Known rows, with every step that occurs
vebek-zabe:  -1   9   5   1  -6   1  -4  -4   6   3   5  -3   2  10   6   2  -2  -1  -3  -2  10  -3 -11  -3   4  -3  -7  -5   2   6   2   2   3 -10  -2   1   0  -6   4  17  -6   4 -17   2  10  -6
fimu-pofa-zuke-bama: -27 -21  -5  -1  -4   0  -6 -37   2   1  -3   6  30  -4 -12   3   6 -10  12   8   8   5  18  -1  31  -4  -1   8  15   0 -34  15  23 -10   0  -5  -1   6   0   2  20   4   2   4   5   5
bama-zuke-pilat:  -8 -11   0   8 -19   2 -23   0  11   4  -3   5  -3   4 -19   0   4   5  -5   0  -3   2  11   3   0  -8 -14  13   9   8  -2  -5 -16 -16  -2  -2   1  -2   1  -4  -2 -16  -3   4  -1  -3
zuvet-vebek-zabe-rezi-revis-zuke-bama: -18   7  -2   2 -11   6   1 -56  10   4  -3   1  25   8  -1  -5  13  -3  17  -3  13  -4  27   3  18 -10 -14   6  24   0 -51   7  -6  -5   7  13 -12   7   3  11  -2   1 -12  15  13  -2
vebek-zuvet-pedan-rugun:  -4  34  12   3 -10   1  -4   9  -2  -4   4 -12   4  34  -1 -10  -7   4  -1   0  -4   2  40  20  10   4  -7  11 -12 -11  -3  17   6 -12   3 -21  12 -13   9   0  -7 -12  -5   4   5   4
pofa-zuke: -26   2   0  -2   4  -1   3 -10   5   3  -5   7   9  27  -2 -11  -5   3   3   4  -1   6  29  12  12   1   2   7   5  -3  -2  11  10  -9   0   3   5 -13   3  -5  12   3   0   4 -11   3
mumo-rezi-revis:  -9  12  -2  -2  -1  13   3  -2  23   3 -10  -1 -10  -8   4 -17   6   0  -1 -12  40  -1  32  11  -5  -1   6   6  19  11  -8  -3   8 -21   7  16  -6  22   8  13  -2   5   2   3   6  -1
pilat-zuke-pofa: -33 -11   3  -5  -6   6   8  -7   4   1  11   5  10  21   2   5 -16  -6  -3   2   2   8 -29  -1  11  -3  -2   7  13  22   3   4 -15 -45   6  -6  -1   2  -1   6   2 -11  -2  -6  -5   5
pedan-zuvet-vebek-bama-zuke:  15  -7   2  12  14  -9  -8  -4  15  -6   0   5   1  -7   3 -15  27  -2   7  -8 -20  22  23 -14   5 -12   5  10   5  -5 -29  -3 -18   4   0  -7  23  -7   7 -16  39 -15   0   3  -1 -10
pilat-zuke-bama: -20 -26  -4   5 -10  -2   6 -45  -1   1   3  -1  25  13  -7   0  -2   0  13   4   1   8 -15   4  12 -10  -1   9  13  17 -26   9  -9 -36  -1   2  -3  19  -2   0  22  10   1   5   3   7
pedan-rugun: -12  -6  14   6  -9  -1  -3  -2  -2  -1   5  -2   5  24   0  -3  -3  -3  -6   4   5  -6  38  17  12  -2  -7   8  -2   4  -5  10  -4 -11   0  -5   2   4   3  -2   0 -10  -1   3   4   4
rugun-pedan-zuvet-vebek-zabe-rezi:  -2   2 -12   6  -6  29   1   8   3   9   2   1  36  22  15  -6   4  11   2  -6 -10  14  -5  -2  10   2  -9   0  17  29 -19  11 -14 -11   4  -3   6 -22   2  19   2   1 -21   5  24  -1
fimu-pofa-zuke: -32  -2   1  -5   4   2  -8  -1  10   3  -7  10  14   3  -5  -1  -2  -8  -2   6   7   6  23   4  18   1   0   7   8  -4  -8  12  35  -8   4  -1   5  -9   6   0  10  -2   1  -2  -1   1
zuke-bama-vebek-zuvet-pedan:   4  40   1  -1  -7   3  10  10 -10  -9   3 -10  11   7   0 -12   0   7  12 -11 -15  10   1 -10  12  -2  -8   1 -22 -18 -17   9   9  -4  -4 -26  10  -6   5   5  -8  -4  -3   4   7   5
mumo-rezi-revis-zuke-bama-vebek: -25  -4   7   0 -10  12  16 -17   4  -5  -3   5  16  -2   2  -9  14  -7  10 -11  10  -5  29  -8  16 -21 -12   3  -2  -5 -36   3   2  -6  -2   1  -9  35   2   6 -11  -2   3   8   9   7
zabe-rezi-mumo:  -7  20 -12   0   1  11 -27   2   6   4  -6   2  14  17   2  16   0   7  -7  12 -12   3   9  -3   5  -5  -6  -2  33  21 -16   1  -9 -19   9  11  -4  13  -4  -8 -18  -2  -2   5  -2   5
rugun-pedan-zuvet-vebek-zabe-rezi-revis-zuke: -21   9  -5   0  -1   9   1   1  16   8  -6   4  18  36   8 -15  13   3   6  -9  16   4  31  14   1   3  -7  13  17   7 -34  14   3   2  17   3  -1 -11   7  15  -4  -1 -15  12  13  -1
rezi-mumo:  -6  12  -7  -1   5 -14 -24   1   7  -7  -2  -1  -9  12   0  17  -2  -1  -6   6  -6   3   0  -6   2   1  -1  -3  14   9  -9  -2  -6 -17   6  -2  -1  14  -2 -12 -11  -3   0   2  -8   4
pilat-zuke-bama-vebek-zabe-rezi-mumo: -25  11  -5   4 -10  12 -20 -15   5   4   0   3  32  30   8  15  -3   6  -4   8 -11   6 -10 -10  17 -17 -14  -3  29  35 -32   4 -12 -48   2  11  -5  25  -2   4 -13   3 -12   8   8   7
bama-vebek: -10  -1  10   1  -3   2  12  19 -10  -7   3   5   2  -7   9  -3   2  -2  -1 -12  -8   0  -3 -15   9 -10  -7  -7 -23  -2  -8  -5  -1  -2 -10  -7   1  11   0   1 -11  -8   2   0   4   5
mumo-rezi-zabe:  -7  19  -5   4  -5  18  -1   0  15   4  -8  -9   0  13   7   1   8   5  -4  -7  44  -8  28  -5  -2  -4  -6  -4  12  10   0   1  -6 -26   6  14  -1  13   3  -5 -17   5   4  -6  18  -2
zabe-rezi: -1 11 -7  1 -5 30 -3  3 -1 12 -5  4 28  9  2 -1  3  9 -1  9 -8  0 12  4  2 -5 -4  2 23 16 -9  3 -3 -4  4 16 -3  1 -3  3 -8  3 -3  3 11  1
zuvet-vebek-bama-zuke-revis-rezi:  -9  -4   9   1  15  -5   2  -3  18   5  -1  10   8   2  14 -12  22   9   3  -2 -10   0  12   3  -3 -11   1  11  15 -14 -38 -12 -12 -10   3   2   6   3   5  -4   7  -9  -3   3   8  -7
zuvet-vebek-zabe-rezi:  -3  23  -5   3  -8  29  -2 -13   6  10   1   1  27   4  14  -1  -1   8  -1  -2 -10   4  -3  -5  10  -6 -16  -7  21  18 -16  -1 -16 -15   1  17  -2 -17   3  14 -11  -3 -21   4  18  -6
pofa-fimu-voka:  -4   3   3  -7  -2  -5 -18  21   8   6  -7  -8   9 -22  -6   7  26 -18  10  -1 -11   6   1  -1   2   1   5  -1  19 -12  -8 -11   9   2   3   4   0   1  -2   2  15   4   1 -10 -21  -4
vebek-zuvet:  14   0  -1   1  -5   8   0  12   8  -4   2   0   3   1   3  -4  -2  -2   4  -4  -5  11  12  -2   2   7 -20   1  -9 -17   3   6   6   2  -1  -7   6 -24   6   1 -27  -2  -3   2  -3  -1
pilat-zuke-revis: -32   6   7   5   8  -1  12 -15   5   7   5   4  -5  17  19  -7 -12  -3   0  -3  12   2 -11  15  -6  -3   6  12   3  21 -14 -12   6 -41   8  16  -2  12   2   5   5   4   4  -4   0   9
zuvet-pedan:  -1  50  -2  -4   3  -3   1   8  -7  -1  -2 -12  -2  14  -5  -8  -4  12   3  -2  -7   2  -8   5  -4   3  16   3  -5  -5  -1   4   8  -1   5 -14   7   0   2   2  16  -1  -2  -1   3   0
zabe-rezi-revis-zuke-bama-vebek-zuvet-pedan:  -7  55   1  -2  -8  13   7   7  -2  -1  -4  -6  22  19   0 -18   7  10  13  -9  -1   5  28   2  10  -4 -10   8  -6 -16 -32  11  16   0   4 -10   4  -2   8   9 -18  -3  -5  10   9   5
pofa-fimu:   1   4   0  -6   0  -2   5 -14  -2   4  -9  -9  11  23  -2   1   5  -5   7  -4   1   7  17  -2   8   1   8   0  18 -11  -1 -14   2  -2   0   5   1   6  -2   7   5   4   0 -13  -4   2
rugun-pedan-zuvet:   1 -32 -14   5   5   2   4  38  -3  -1   3  -2  13  32   2  -8  10   6   6  -7   1  20  -6   3   1  14  13  12  -7  20  -6  22   3   4   7 -32  15  -7  -1  10  23   7   0   2   9  10
rezi-revis-zuke-bama-vebek: -22  -7  10   1  -7  -5  13 -17  -5  -8   0   6  14   1   1  -7  13  -7  11 -11   9  -6  21  -9  18 -16 -11   2 -11  -8 -41   2   3   2  -5  -3  -8  27   1   4  -8  -4   3   9   5   7
vebek-bama:   7  -7  -3   0  18 -14  -1  -1   0  -2  -2  -1  10 -16  -3  -7  10  -3   2  -2  -1   6   9 -13   7  -9  14   1  -2  -6  -5  -2   2  13  -4   1   7  26   1 -12  32  -6   4   3   2  -1
zuvet-vebek-bama-zuke:  14  -4   6   7  13 -11  -9  -8  14  -6   1   6  -2 -18   3 -12  22  -3   4  -7 -18  12  24 -13   6 -16   1   6   6 -11 -27  -7 -19  -1  -3   1  18  -5   6 -18  32 -16   0   1  -1 -14
zuke-bama-vebek-zabe-rezi:  -8   8   1   4 -15  32   1  -7  -5   8   2   4  43  10   9   0   7   7   3   1  -4  -2   0 -10  19 -18 -17  -6  14  22 -26   5  -4 -13  -6  12  -6  10  -2  19 -13   3 -14   8  22   2
pedan-zuvet:   2  -8  -8  10   2   6   3  12   4   1  -1  -2   4  22  -1  -4   7   1   5   1  -3  20  -2  -3  -1   7   8   7   0   8  -3   9  -1  10   3 -17  11  -6   2   5  17   1   2   3  -1   8

Rows
-10   4   0   2  -2  -5  -3  10   8   7  -8  -3   8  28   2   5  15  15  -3  -1  36 -13  10  -5  -2   0  -7  -5   8  -6 -13   6  -6 -11   4   5  -1   6   2  -6 -20   4   0   0  17  -3 | revis-rezi-zabe
-17  -7   1   0  -6 -10   2 -46   6  -1  -4   0  12   8 -10  -5  15  -7  16   2  22  -7  30   9  11  -7  -4  12  15  -8 -42   8   6   4   7   5 -11  19   0   3   4   4   1  13   2   3 | rezi-revis-zuke-bama
-11   5  -4   5  20 -16 -20   3  24  -3  -3   5   0  22  12   4  19   7  -2   2 -17  15   9  -8   1  -5   2   8  25   1 -43  -8 -18 -19   9  -9  10  15   3 -13   9 -12  -2   6  -3   2 | pedan-zuvet-vebek-bama-zuke-revis-rezi-mumo
 14 -25   0   9  16 -12  -7  15  11  -7   2   5   7  -2   5 -18  29   1   8 -11 -18  21  20 -10   6  -8   8  13   1   2 -31   5 -16   2   2 -18  26 -11   5 -13  44 -12  -1   2   6  -8 | rugun-pedan-zuvet-vebek-bama-zuke
 -6  -6  10  -2  -5   9  -7   1  11  -3  11   8  -4   6   0   3   7  -7  -1   3  -2   1   3  -5  10  -7  -8   9  16   9  -9   1 -16 -20   5 -12   6 -12  -1   3  -7 -17  -1  -5  -5  -5 | bama-zuke-pofa
-30  11   2   1  -7  15  -4 -11   9   9  -7  10  28  -2   7 -12  11  -4   4  -6  41  -3  29   2  26  -8  -6   4  21  23 -45   7  29 -20   1  18  -7  14   7  24  -3   5 -10  10  21   2 | fimu-pofa-zuke-bama-vebek-zabe-rezi-revis
  0  -1   5  -7   6  -4   1 -23   7  -3   1  -2   8  11   2  -1  14 -13   9  -8  -9  16  21 -19  23  -7   6   2  29 -10 -17 -19 -21 -13   1  -5  10   1  -1   0  21 -20  -2 -16  -5  -4 | zuvet-vebek-bama-zuke-pofa-fimu
 -3 -16  -8  14  -5  -6 -19   0  13  -1  -3   4   0  -4 -15  -7  12   2   0  -8 -14  21  12 -12   9  -8  -5  13   6   5 -14  -7 -27  -7  -3 -11  12   0   5 -12  31 -26  -3   7   2  -1 | pedan-zuvet-vebek-bama-zuke-pilat
 -8  18   4   2 -12  33   0  10  -2  11   1   5  33  12  13  -2   3   8  -4  -1  -5  -3   0  -8  11 -15 -15  -7   9  21 -13   2  -2 -12  -4  13  -3   3   1  18 -20   1 -15   5  20  -1 | bama-vebek-zabe-rezi
-30  10   4 -12  -4  16   6 -12  22   2   0   4  -1  17  -1  -2   1 -11  -1  -1  25  -6  24   6   7  -3  -6  10  23   2  -7   4  -3 -16  17  -1 -10  13   2  11 -19 -14  -2   0  -3   1 | mumo-rezi-revis-zuke-pofa
-19  26   6  -3  -5  12  -4 -11  17  13  -9   5  14  27   1  -9  10   2   0   2  24 -11  38  17  -3  -5 -10  10  24  -2 -23   6  13   3  15  22 -10   5   7  13 -20   2 -11  11   7  -4 | vebek-zabe-rezi-revis-zuke
-35  11   3   1   7  -3  -5   4  13  10  -7   4  10  25  11   2  13   5  -3   0  50 -14  25   2   7   4  -5   3  12  -3 -27   3  21 -20   9  10  -2   5   5  -2 -19   3   3  -4  21   1 | fimu-pofa-zuke-revis-rezi-zabe
-17  30  17   3 -15   2   4  -4  -7  -6   6  -9  19  40  -3 -10   1   1   5  -2  -9  -2  49  14  20  -7 -17  13 -16 -20 -23  20   4  -6   2 -25   7   1   8  -1 -11 -15  -4   9   7   8 | revis-zuke-bama-vebek-zuvet-pedan-rugun
-23  27  15   5 -12   1   6  -3  -7  -7   5  -7  19  41  -2 -16  -6   4   6  -2  -6   5  54  16  30  -4 -11  12 -17 -12 -22  23   8 -19  -4 -24  12  -5   8   0   1 -12  -3   9   4  10 | pofa-zuke-bama-vebek-zuvet-pedan-rugun
  0  -5   7  -8   5  -2  -2 -12   6   1  -1  -2  13  19  -3   0  16 -13   7  -1  -2  11  23 -12  19  -8  10   6  32  -7 -12 -14  -9 -12   2  -3   9  10  -4   2  20 -13   1 -15  -6  -2 | vebek-bama-zuke-pofa-fimu
-26 -20   7   6 -11   1  17 -17 -11  -7   6   5  24   6   4  -3   0  -3   8  -9  -7   6 -17 -12  19 -19  -9   0 -13  10 -29   3  -8 -29 -11  -5  -1  27  -1   2   6   0   3   4   6  10 | pilat-zuke-bama-vebek
-10 -17   6   4  -8   1  13 -11 -15 -10   5   4  17 -13   3   0   7  -4  10  -9  -6   0  -3 -18  22 -16 -10  -6 -17   2 -29   0  -5  -4 -13 -11  -3  22  -3   2  -1  -3   4   5   8   9 | zuke-bama-vebek
-19  23   3  -4  -2  11  -3 -11  14  11 -12   7  12  23  -2 -10  11   2   2   3  20 -10  44  19  -5  -4  -5  12  22  -5 -24   5  12   8  16  21 -10   8   4   5 -16   0  -3  10   1  -1 | zabe-rezi-revis-zuke
 -2  -6  -7   6  -1  -2   3   5   6  -4   9  -4   6  15  16  -5   1   1   4 -18  -4  17 -20 -10  10   8  -6  -3  -7  14 -12   8 -13 -10   0 -21  11 -26   6  19  13  -3 -22   2  16  -3 | rugun-pedan-zuvet-vebek-zabe
 -9 -24   2   3  18  -6   7  17  16   3   1   9  15  20  16 -17  27  14   5  -7  -8  10   8   4  -2  -2   8  18  10  -1 -40   1 -10  -8   8 -15  14  -2   4   1  19  -5  -3   4  13  -2 | rugun-pedan-zuvet-vebek-bama-zuke-revis-rezi
-20  10  -2  -3  10 -12 -18   5  14   2  -3   3  -1  24  10  14   3   8  -7   8  -3  -3  -3   3  -3  -1  -1   3  23   4 -25  -6  -4 -25  10  -1  -6  22  -2  -5 -22  -1  -2   4  -2   6 | zuke-revis-rezi-mumo
-31   7   4   5   3  -5   5   0  11  11  -3  -1   6  41  15   0   8  13  -2  -3  44 -13   4   5  -5   0  -4   4  11   7 -23  -1  -2 -36   8  15  -2  13   3  -3 -17   7   2  -3  17   2 | pilat-zuke-revis-rezi-zabe
-22  17   2 -13  -3  13   6 -21   8  10  -8  -2  22  39  -2   0   7 -10   8   1  16   1  33   2  16   0   2   7  43  -5 -16  -9   0  -8  13  11  -8   9  -3  15 -10  -8  -3  -9  -3   4 | zabe-rezi-revis-zuke-pofa-fimu
-25  -4   3 -10  -5   3  10 -21   2   5   0  -5  18  39  -1   5  -8  -9   5  -2   1  13  -8  -2  15  -1   8   4  30   8   3 -10 -10 -38   5  -1   0   8  -3  12   9  -4  -2 -17  -7   6 | pilat-zuke-pofa-fimu
-18  15   7  -4   2  -8  -1  -9  15   4  -9   4  -7  17  -3 -10   9  -4   3  -2  24 -10  36  15  -7  -1  -3  12   7 -15 -18   4  15  11  13  10  -8   7   6   2 -10  -1  -1   8  -3  -2 | rezi-revis-zuke
-15  12   5   2 -16  33   1 -15  -1  11  -1   6  47  20   6   1   9   5   3   4  -8  -6  12  -5  16 -21 -21  -1  16  12 -29   8  -2  -5  -1  12  -8  10  -1  16 -20   2 -15  10  19   1 | revis-zuke-bama-vebek-zabe-rezi
-32   6  -7  -1 -18  10 -10 -13  22   9 -12   1  -1  12 -20  -5  -3   2  -6  -5  23  -5  33  12  -3  -4 -12  15  15   1   1  -2  -3 -12  10   9 -15  23   6   4 -15 -13  -4  10   2   4 | mumo-rezi-revis-zuke-pilat
-19  12   3   3   6  -5   2   4   8   7  -4  -2   1  27  14   1  13  11  -2  -3  46 -17  14   1  -3   2  -5   0   8  -1 -23  -4  -1 -16   7  10  -4  10   1  -3 -24   5   3  -2  19   0 | zuke-revis-rezi-zabe
-31  12   4   3   7  -5   3  -1  11  10  -7   1   6  41  13  -4  10  12   0   0  45 -14  28   8   3   2  -3   3  11  -3 -24   2   5 -20   7  12  -2   4   3  -5 -19   5   3   0  14   2 | pofa-zuke-revis-rezi-zabe
 -8 -12   4   4 -10   8  11  -3  -1  -9   5   6  22   6   4 -10   2  -6  13  -9 -10  14  26 -10  26  -6 -28   1 -18 -17 -21  11   7  -6 -12 -14   6 -13   5   1 -23  -3   0   8  -2   7 | pofa-zuke-bama-vebek-zuvet
-26  24  14   3 -13   3  -2   2  -5  -7   5  -4  23  27  -4 -10  -3  -4   3  -1   0   5  51  10  34  -3 -13  13 -15 -11 -25  23  24 -19  -1 -27  12  -4  11   2   2 -15  -3   5  11   9 | fimu-pofa-zuke-bama-vebek-zuvet-pedan-rugun
-20  20  -4   1  -9  13 -23 -18   7   3  -2   3  30  28   4  18   7   2  -2  10 -13  -1  11 -11  18 -17 -19  -3  27  17 -36   5  -7 -20   7   9  -8  23  -3   1 -25  -2 -12  11   6   5 | revis-zuke-bama-vebek-zabe-rezi-mumo
  7 -22 -14   5  22 -16   8  10  -2 -10   2  -3  14  -9   7 -14  13  -2   9 -17 -13  26   0 -19  13   2  16   2 -10   2 -19   4 -14  12  -2 -22  18   6   2 -10  51 -14  -1   3   9   2 | rugun-pedan-zuvet-vebek-bama
  0 -21  -3  -5   9  -4   4   2   4  -4   2  -4  17  28   4  -6  20 -10  12 -13  -9  26  16 -16  25   1  13   9  24   2 -21  -6 -19 -12   5 -24  18  -5  -2   6  34 -16  -2 -15   0   1 | rugun-pedan-zuvet-vebek-bama-zuke-pofa-fimu
  3  51   3  -2  -3   4   9  29  -6  -7   2  -8   1  10   4 -12  -4  10   4 -13 -15  10   1  -7   4   2  -6  -1 -27 -19  -3   5  13  -2  -3 -23  12 -13   8   5 -14  -8  -4   1   3   3 | bama-vebek-zuvet-pedan
-36  13   0   1 -23  11 -11  -1  10  11  -8   6  14  17 -11  -3  -2   4  -6  -8  19  -8  23   4   6  -9 -22   9   8   9 -11  -2  -1  -8   3  11 -15  18   5  12 -25 -16 -13  13  11   4 | bama-vebek-zabe-rezi-revis-zuke-pilat
-26 -15   5   2  -5   0  15 -18 -11  -7   2   8  22   6   1  -7   4  -3  12  -7  -6   4  17 -11  31 -16  -9  -1 -12   0 -31   8   1 -10 -13  -9   0  15  -2  -1   5  -2   3   7   1  10 | pofa-zuke-bama-vebek
 -1 -11   2   4   9   1  -2  -1  12  -8  11   6   1   0   3  -4  15 -10   4  -5 -12  20   3 -19  19  -7   1   8  13   6 -21   0 -26 -10   3 -21  17  -9   2  -5  25 -28  -1  -3  -3  -4 | pedan-zuvet-vebek-bama-zuke-pofa
  0   1 -10  10   4   2   9  -6   4  -8   3  -2  -2   2   9  -5   2  -2   7 -14 -19  25 -10 -12   8   8  -2  -3  -6   0 -14  -2 -23   2  -1 -15  11 -25   5  -1  19 -13  -5   1   1   2 | pedan-zuvet-vebek
-12  24  -4   2  -4  12 -24   6   5   2  -1   2  19  19  11  16   0   5 -10   5 -10   1   0 -13  11 -11 -14  -9  21  25 -20  -1  -7 -27   3   8  -4  15  -2   3 -27  -3 -12   6   6   3 | bama-vebek-zabe-rezi-mumo
